Known rows, with every step that occurs
S, C, J, X: [ 22 -18 -58   0  -8  24  33  -4   3  13 -33  33 -65  -6  14  41 -58  36
 -21   6   0 -21]
X, R: [  2 -25  15 -33  16 -15 -36   7  12   9  22   2 -24  42   5  14  10   5
   2 -12 -11   5]
P, S: [  5   2 -34   1 -12  18   4   5  29 -10  -3  -3 -10  27  13   6  20  -6
   9  50   6 -22]
C, J, X, R, P, S: [-33 -22 -25 -34  17  20 -12  17  27  22  22  20 -83  32  19   3 -25  42
  18  42 -20 -17]
B, J, C: [ -2  -5  -5   5  10 -25 -15  -3  -7 -34 -26  31  -3  -3  35   4  35 -22
 -25  -7  24  10]
P, S, C, J, B: [ 37 -23 -78 -11 -23  26  37  -7  28  -3 -30   8 -49  29  36  48 -31  34
 -20  43  -2 -31]
S, C, J: [ 34 -21 -68  -5 -27   6  18 -21  10 -14 -47  32 -33  21  19  62 -41  23
 -10 -11 -12  -6]
J, B, S, X: [-11   5  60   6  53  12  63  16   2  47  17 -26 -26 -30 -10 -18   0  31
 -53  35 -14 -46]
C, J, B: [ 12 -14 -16 -25  -8   6  21  -7  -7  30  12  -3 -37  -5  12 -13 -53  36
 -25   5 -15 -12]
C, J, B, S: [  5   4   2 -17   4  -6  41  -8   3  20  13   2 -34   0  -1  -2 -19  44
 -29   9 -29 -20]
C, S, X, R: [ 17 -22  28 -42  23 -15   1   7  18  51  22   6 -14  10  10  -9  -3  24
 -47  32 -37 -51]
B, S, C, J, X, R: [  8 -18 -19 -17  24   3  30  -1  24  10 -15  32 -75  25   2  59  -2  46
 -25   3 -23 -25]
R, P, S, C: [-18  -8 -41  10   2  19  20   6  25 -38 -45  15 -14  14  30  74  24  26
  23  22 -12   9]
S, X, R: [ -5 -25  37 -23  40   5 -11  17  13  51  20  -5 -41  22  -4  -8 -14   4
 -21  24 -14 -31]
X, R, P, S, C, J: [ -9 -37 -45 -33   3   1 -19   3  39 -20 -19  32 -54  66  35  80   5  39
  25   7 -35   6]
R, X: [-26   2  -6 -14  10   7  -2  22   2  36 -10   4  -4 -12  -1 -23 -16  27
  -1  32  14 -24]
B, J, X: [-21 -14  39   8  51  10  -8  43 -23   8   3   5 -31 -49  25 -30  20 -11
 -25  29  22 -23]
S, C: [ 27 -15 -33  10  -5   4  21  -5   6 -17 -46  15  -9   3  13  60  -8  11
 -14 -15   3   2]
X, R, P: [-36 -18  31 -30  33 -18 -35  13   8  -4  18   9 -20  27  13  29  20  23
  25 -24 -26  31]
C, S, X, R, P: [-15 -19  39 -40  36 -15   3  14  14  42  18  10  -9  -4  15   3   7  39
 -28  22 -53 -31]
J, B: [  7 -10  21  -7  17   4  21  11 -14  25  22 -21 -12 -22   9 -17 -22  25
 -29   4   5  -6]
X, R, P, S: [-35 -20   4 -29  21  -1 -34  18  32 -11  16   3 -28  53  24  33  36  19
  30  20 -23  12]

Rows
[-44   4   6   9  25  29  22  21  25  10  -8  -6 -18  -1  11  12  13  12
  18  59 -15 -21] => R, P, S, X
[ -6 -26 -15 -38  11  11 -15   9  11  39  30  21 -78  22   4 -15 -48  31
  -6  16 -13 -22] => C, J, X, R
[ 39 -26 -48 -10 -13   9  41 -12   1   8 -31  14 -41   1  25  50 -56  44
 -34  -8 -11 -10] => S, C, J, B
[ -9 -36 -34 -21  18  12   8   9   8   7 -20  39 -76  13  20  64 -40  58
  -3  -7 -22   2] => S, C, J, X, R, P
[-48 -18  37 -25  52   8 -15  37   0  27  31   4 -57  -9  10   0  -3  38
  10   6  -8   7] => J, X, R, P
[  9  -8   9  -7  17 -26  13  -2  -2   1 -23  34   1 -24  37 -11  27 -10
 -65  27   1 -34] => B, J, C, S, X
[ -6 -17 -53  -6  -5  20  38   1  23 -13 -33  13 -39  10  39  62 -15  53
   4  23 -19  -3] => R, P, S, C, J, B
[-21 -12 -62   3   1  34  32   9  25 -12 -36  28 -60   3  31  56 -15  46
  17  39  -9  -9] => R, P, S, C, J, X
[ 32 -18 -95  -1 -36  24  20 -17  36 -21 -45  23 -41  45  28  62 -16  14
   0  40  -5 -27] => P, S, C, J
[ 24 -39 -45 -26   5  14   6   1  13  18 -16  34 -80  23  16  49 -50  42
 -18   1  -8 -17] => S, C, J, X, R
[ -4   1 -11   4   9  36  20  14  35  27  -6 -13 -27  17   6 -12   2  -8
  -7  80   2 -55] => P, S, X
[-47 -30  42 -15  70   9 -37  57   4   1  17   6 -54  -6  43  -4  51   6
  -1  47   4 -15] => B, J, X, R, P, S
[ 19  -5  15   5  26  -3  60   6   0   1 -15  -9 -17 -17   7  45  10  42
 -44  -2  -7 -17] => J, B, S, C
[-40 -23  53 -23  56   3 -11  23  14  38  14  -3 -35  10   2  10  -3  21
  -1  15 -28 -10] => S, X, R, P
[ -2 -20   0 -21  26  23  -9  21  43  34  13 -11 -46  48  11  -3   9  -2
 -10  72  -6 -51] => P, S, X, R
[ 22 -35 -72 -24  -7  30   7   9  40   8 -18  26 -85  51  28  49 -26  31
  -7  51  -1 -36] => P, S, C, J, X, R
[ 10 -25  21 -32  33 -37 -16   5   8   8  -5  38 -15   6  44  -3  32  -1
 -64  19  -9 -31] => B, J, C, S, X, R
[-10 -11  71 -18  65  -2  35  25  11  54  35 -24 -42   1  -6 -11   8  35
 -52  28 -21 -43] => J, B, S, X, R
[-36   7 -15   3   5  13   2   9  19 -23 -11   3  -6  11  17  23  34  15
  33  32  -9   6] => R, P, S
